Every row comes from one small tree of marks. The marks that hang from a mark follow it in brackets, in alphabetical order. Every link used is in the known rows. Which tree was each row made from?
Known rows
pera[bufu mezu]: [-1.615  0.724  0.223 -0.083  0.370 -2.249  2.221 -1.099 -0.129  0.824
  1.731 -0.403 -1.682 -0.286  0.585 -0.056 -0.087  1.050 -1.134  1.934
 -0.221  0.964  3.396  0.633]
vili[fito[zefebap[bufu mezu]]]: [ 0.074  5.284 -1.088  0.037 -0.252 -1.567 -0.024 -0.693  0.983 -0.746
  2.353  0.478  1.628 -0.602 -0.445 -1.198 -0.101 -0.832  0.460 -0.502
 -1.142 -0.815 -0.811 -1.096]
bufu[zefebap[fito[vili] mezu[pera[reme]]]]: [ 0.693  0.320 -0.186  0.020 -1.426  0.134 -1.525  0.994 -0.275  0.341
 -2.142  0.424  0.967 -1.364 -0.663 -1.443  0.256 -0.563  2.298 -1.207
  0.064 -1.122 -2.617  0.335]
mezu[pera zefebap]: [ 0.563 -1.495  1.023 -0.443 -0.592  2.409 -0.560  1.032 -0.163  0.667
 -1.966 -0.875  0.507  1.979  2.889 -0.008  0.174 -1.158 -2.616  3.295
  0.306  3.368  4.035 -0.942]
tuni[bufu[pera] mezu[zefebap]]: [ 0.699 -5.545  1.440  1.864  0.214  1.696 -0.614 -0.781  1.467 -0.441
 -1.195  1.199 -0.799  3.146  1.466 -2.101 -1.184  1.448 -3.095  0.206
 -1.005  0.155  1.756 -0.620]
tuni[bufu mezu[pera zefebap]]: [ 0.934 -4.293  1.367  0.101  0.544  1.716 -1.012 -0.639  1.378 -0.035
 -0.180  0.658  0.065  3.025  0.430 -3.374 -1.054 -0.364 -3.504  2.128
 -1.580  1.967  2.141 -1.739]
fito[zefebap]: [ 0.501 -2.315  0.026 -0.659  0.199  2.415  2.279  0.231  0.241 -0.073
  1.151 -0.183 -0.674  1.044 -0.008  1.616  0.232  0.293 -2.251  0.472
  1.169  2.217  1.506 -1.459]
fito[vili zefebap[bufu]]: [ 0.084 -2.130 -0.907 -2.385 -0.190  2.208  1.403  0.453  0.979 -0.380
  3.679  1.106 -0.728  1.151 -3.959  0.640  0.197 -0.194 -1.103 -1.167
  0.217  1.195 -2.482 -0.724]
vili[fito[zefebap]]: [ 0.332  1.276 -0.494 -0.427  0.251  1.491  1.774  0.568 -0.277 -0.498
  1.149 -1.023  0.796  1.064  0.043  0.165  0.728 -1.390 -1.734  0.537
  2.136  1.591  3.871 -1.966]
mezu[zefebap[fito[vili]]]: [ 0.850 -3.584 -0.250 -1.778  0.633  3.118 -0.505  0.895 -0.799 -0.797
  0.048 -0.869  0.001 -0.026  0.554  2.764  1.161 -1.815 -1.990 -0.235
 -0.036  1.526 -1.746 -0.507]
bufu[pera zefebap[fito]]: [ 0.780 -0.871 -0.042  2.175 -1.244  2.550  0.523  0.470 -0.323  0.132
 -2.717 -0.119  0.069 -0.395  4.473  1.944  0.867  1.306  0.039 -2.669
  1.432 -2.953 -1.210  0.592]
reme[pera[bufu[zefebap[fito[vili]]] mezu]]: [-0.884 -2.702  0.452 -1.398 -0.158  0.090  0.171  0.347 -0.674  0.595
  1.336 -0.616  0.314 -0.495 -1.229 -1.020  0.134 -0.838  1.248 -0.254
  1.740 -1.356 -2.131  0.224]
bufu[pera[reme[zefebap[fito[vili] mezu]]]]: [-0.055 -2.562 -0.152  0.988  0.353 -0.375 -0.852  1.033 -1.152 -0.298
 -3.362  0.246  0.073 -1.690 -1.601  1.642 -0.156  0.172  2.671 -0.135
  0.378  0.226 -0.616  1.365]
vili[fito]: [ 0.133  2.596 -1.335  0.186  0.048  0.094  1.612  0.080 -0.686 -0.574
 -0.477 -0.933  0.936  0.327  1.696  1.062  1.376 -1.566 -1.798  0.532
  0.905  1.091  4.221 -0.709]
bufu[pera[reme] zefebap[fito mezu]]: [ 0.453  2.199  0.243  3.453 -1.353 -1.397 -0.793 -0.173 -0.369  0.226
 -4.042  0.252  0.227 -1.634  3.618  0.156 -0.097  2.116  2.769 -2.400
  0.466 -3.695 -1.396  1.700]
tuni[bufu]: [ 0.279 -1.579 -0.773 -0.012  0.860  0.510  1.952 -1.161  0.548 -0.015
  1.366  0.150 -1.626  1.431  0.051  0.163  0.424  0.008 -2.718 -0.757
 -0.529  0.868  0.737 -0.476]
bufu[pera[mezu reme] zefebap[fito]]: [-0.208  2.334  1.141  3.489 -0.834 -2.140  0.318  0.243 -0.678  0.750
 -2.722 -0.228 -1.267 -1.416  2.232  1.072 -0.062  2.494  2.060 -2.154
  2.336 -3.519  2.459  1.973]
zefebap[bufu[pera[reme]] fito[vili] mezu]: [-0.217  3.311 -1.285  1.296 -0.870 -1.980 -0.939 -0.373 -0.056 -0.193
 -1.145  1.513 -0.358 -1.870 -2.372  0.722  0.238  1.416  3.842 -2.833
 -2.359 -2.666 -3.906  2.454]
tuni[bufu mezu]: [ 0.730 -3.903 -0.469  0.516  1.084  0.441  1.570 -1.803  1.467 -0.778
  1.353  1.368 -1.226  1.626 -0.830 -1.315 -0.320  0.886 -3.116 -0.821
 -1.875  0.243 -0.107 -0.902]
tuni[bufu[pera]]: [ 0.093 -2.469 -0.210  1.740 -0.262  1.449  1.733 -0.648  0.560  0.565
 -0.807  0.719 -1.681  2.132  0.619 -0.252  0.218  1.219 -1.762 -1.201
 -0.209  0.191  1.919  0.255]
reme[zefebap[bufu fito[vili] mezu[pera]]]: [ 0.168 -0.691 -1.082 -1.470  0.260  0.712 -2.028  0.758  0.017 -0.211
  0.061  0.726  1.782 -2.150 -1.911  0.475  0.112 -1.748  1.409  0.360
 -2.401  0.413 -4.790  0.031]

Which tree is each row?
[-0.692 -0.578  1.169 -1.456 -0.319  0.816 -0.541  0.273 -0.238  1.212
 -0.642 -1.223  0.083  2.183  2.363 -2.041 -0.259 -0.503 -1.748  4.251
  0.141  3.196  3.538 -0.805] -> mezu[pera[bufu] zefebap]
[-0.150 -2.788 -0.430 -0.694 -1.216  3.117  1.208  0.934  1.022  0.228
  1.661  1.603 -0.932  1.822 -3.252  0.422 -0.119  1.229 -0.123 -1.564
  0.617  0.390 -1.341 -0.074] -> fito[vili zefebap[bufu[pera]]]
[ 0.439 -4.242 -0.466 -1.427 -0.581  2.544  1.180  0.568  0.655 -0.288
  1.577  1.163  0.073  0.077 -2.415  0.152 -0.060 -0.497 -1.416  0.299
 -0.612  2.244 -1.900 -1.427] -> fito[vili zefebap[mezu]]
[-1.352 -1.363  1.946 -0.770  0.565 -1.671 -0.282 -0.226 -0.551  0.854
  0.128 -1.404  0.118  1.541  1.087 -0.956 -0.951 -0.729 -0.985  4.684
  0.754  2.170  3.917 -0.195] -> reme[pera[bufu mezu[zefebap]]]
[ 0.990  0.720 -0.656  1.286 -0.580  0.352 -0.160 -0.547  0.050 -0.554
 -1.149  0.092  0.807 -2.392  4.510  1.229  0.553  0.135 -0.221 -2.336
 -0.989 -2.814 -4.452  0.079] -> bufu[zefebap[fito mezu]]
[-1.790  1.876  0.879 -0.084  2.555 -4.812  0.615 -0.756 -1.625  0.479
  0.365 -1.773 -1.627 -2.146 -1.086  0.908 -0.550  0.629  1.923  1.917
  1.491  0.427  3.144  1.405] -> pera[bufu mezu reme[zefebap[fito]]]
[-0.502  3.006  0.406 -0.645  1.004 -2.873 -1.468 -0.122 -0.380 -0.295
  1.664 -0.156 -1.254 -1.214 -2.760  1.410 -0.188 -0.322  1.463 -1.101
 -0.404 -0.703 -0.710  1.689] -> pera[mezu[zefebap[bufu fito[vili]]] reme]
[-0.289 -1.072  0.756  2.100 -1.144 -0.497  0.170  1.141 -0.631  0.551
 -1.801  0.351 -1.370 -0.965 -0.738  0.646  0.077  1.647  2.037 -2.716
  2.638 -2.609  1.214  1.855] -> bufu[pera[mezu reme] zefebap[fito[vili]]]
[-0.204  3.469 -0.715 -0.196  2.112 -2.761 -0.307 -0.525 -0.964 -0.580
 -0.027 -0.910 -0.624 -1.551 -0.696  2.965  0.008  0.026  2.023 -0.907
  0.241 -0.643 -0.656  1.433] -> pera[reme[zefebap[bufu fito]]]
[-0.516 -0.323 -0.305  1.897 -0.329 -0.973 -0.714 -0.018  0.492 -0.087
 -1.902  1.242  0.526 -0.600  2.021  0.785 -0.967  0.812  0.780  0.775
 -1.366 -0.514 -0.692  1.083] -> reme[zefebap[bufu[pera] mezu]]
[ 1.005  0.838 -0.092  0.128  1.150  0.228 -1.565 -1.355  0.765 -1.525
  0.970  0.535  0.506 -0.761  1.789  1.447 -0.187  0.381 -1.165 -0.890
 -2.867 -1.748 -3.780 -0.128] -> tuni[mezu[zefebap[bufu fito]]]
[-0.784  3.723  0.106 -0.910 -0.821 -0.588  0.024 -0.014  0.214  0.809
  0.947 -0.603  1.975  0.555 -0.216 -4.693 -0.292 -1.028  0.686  3.272
  0.028  1.704  2.800 -2.128] -> vili[fito[zefebap[mezu[pera[bufu]]]]]
[-0.013  2.835  0.760  0.321  1.023 -1.339 -1.776 -0.401 -0.485 -0.104
  0.549 -0.862  0.852 -0.834  0.896  2.263 -0.237 -0.988  0.440  0.907
 -1.073 -0.943 -1.096  0.619] -> reme[pera[mezu[zefebap[bufu fito]]]]
[-0.243 -3.311 -0.391 -2.320 -0.266  1.860  0.088  0.576 -0.737  0.068
  0.482 -0.894  0.943  0.497 -0.667 -0.561  0.634 -1.244  0.953 -0.711
  1.796 -1.021 -4.019 -0.277] -> reme[pera[bufu[zefebap[fito[vili]]]]]
[-0.705  0.425  0.768 -2.667  0.287 -0.373 -1.517  0.774 -1.204  0.784
 -0.406 -1.531 -0.278  0.950 -2.112 -1.740  0.201 -0.732  1.370  2.036
  0.646  2.211  1.024  0.194] -> mezu[pera[bufu reme] zefebap[fito[vili]]]
[-0.933  1.007 -0.256 -0.671  1.942 -3.338 -0.330  0.115 -0.863 -0.378
  1.657 -0.099 -1.253 -2.320 -4.396  2.357 -0.221 -0.557  2.295 -0.939
  0.610 -0.410 -0.385  1.827] -> pera[mezu reme[zefebap[bufu fito[vili]]]]
[-0.119  4.857  0.253  0.292 -0.846 -2.258 -0.710 -0.358  0.941  0.868
  0.458  1.064  0.146  0.163 -2.521 -2.389 -1.193  1.125  2.386  1.232
 -1.380  0.650  0.077 -0.041] -> fito[zefebap[bufu mezu[pera[reme]]]]
[ 1.063 -2.071 -0.533 -0.412 -1.699  2.775 -1.163  1.129  0.162  0.147
 -1.231  0.704  1.484 -1.412  0.727 -0.745  0.674 -1.185  0.424 -1.348
 -0.761 -0.997 -4.306 -0.593] -> bufu[zefebap[fito[vili] mezu[pera]]]
[ 0.526 -1.013  0.335  0.027  0.408 -0.186 -1.014 -1.079  1.343 -1.181
  0.795  0.974  0.236  1.006  1.590 -0.061 -0.859  0.545 -2.324  0.651
 -2.037 -0.122 -0.957 -0.264] -> tuni[mezu[zefebap[bufu]]]
[ 0.363  2.023 -0.568  0.278 -0.208  0.082  0.858  0.000  0.179 -0.639
  0.649 -0.172  1.610 -0.336  0.615 -0.811  0.222 -1.301 -0.897  0.654
  0.180  0.942  1.726 -1.821] -> vili[fito[zefebap[mezu]]]
[-0.015  4.342 -0.975 -0.715  0.206 -0.178  0.977 -0.178  0.471 -0.599
  2.795 -0.320  0.836  0.670 -0.888 -0.151  0.364 -0.955 -0.462 -0.871
  0.806 -0.046  1.529 -1.167] -> vili[fito[zefebap[bufu]]]
[-0.539  3.488  0.471 -0.346 -0.450 -1.640 -0.277 -0.085 -0.852  1.156
 -1.120 -1.475 -0.258  0.022  1.236 -2.254  0.176  1.090  2.411 -0.030
  1.617 -1.291  0.457  0.608] -> mezu[pera[bufu[zefebap[fito]] reme]]
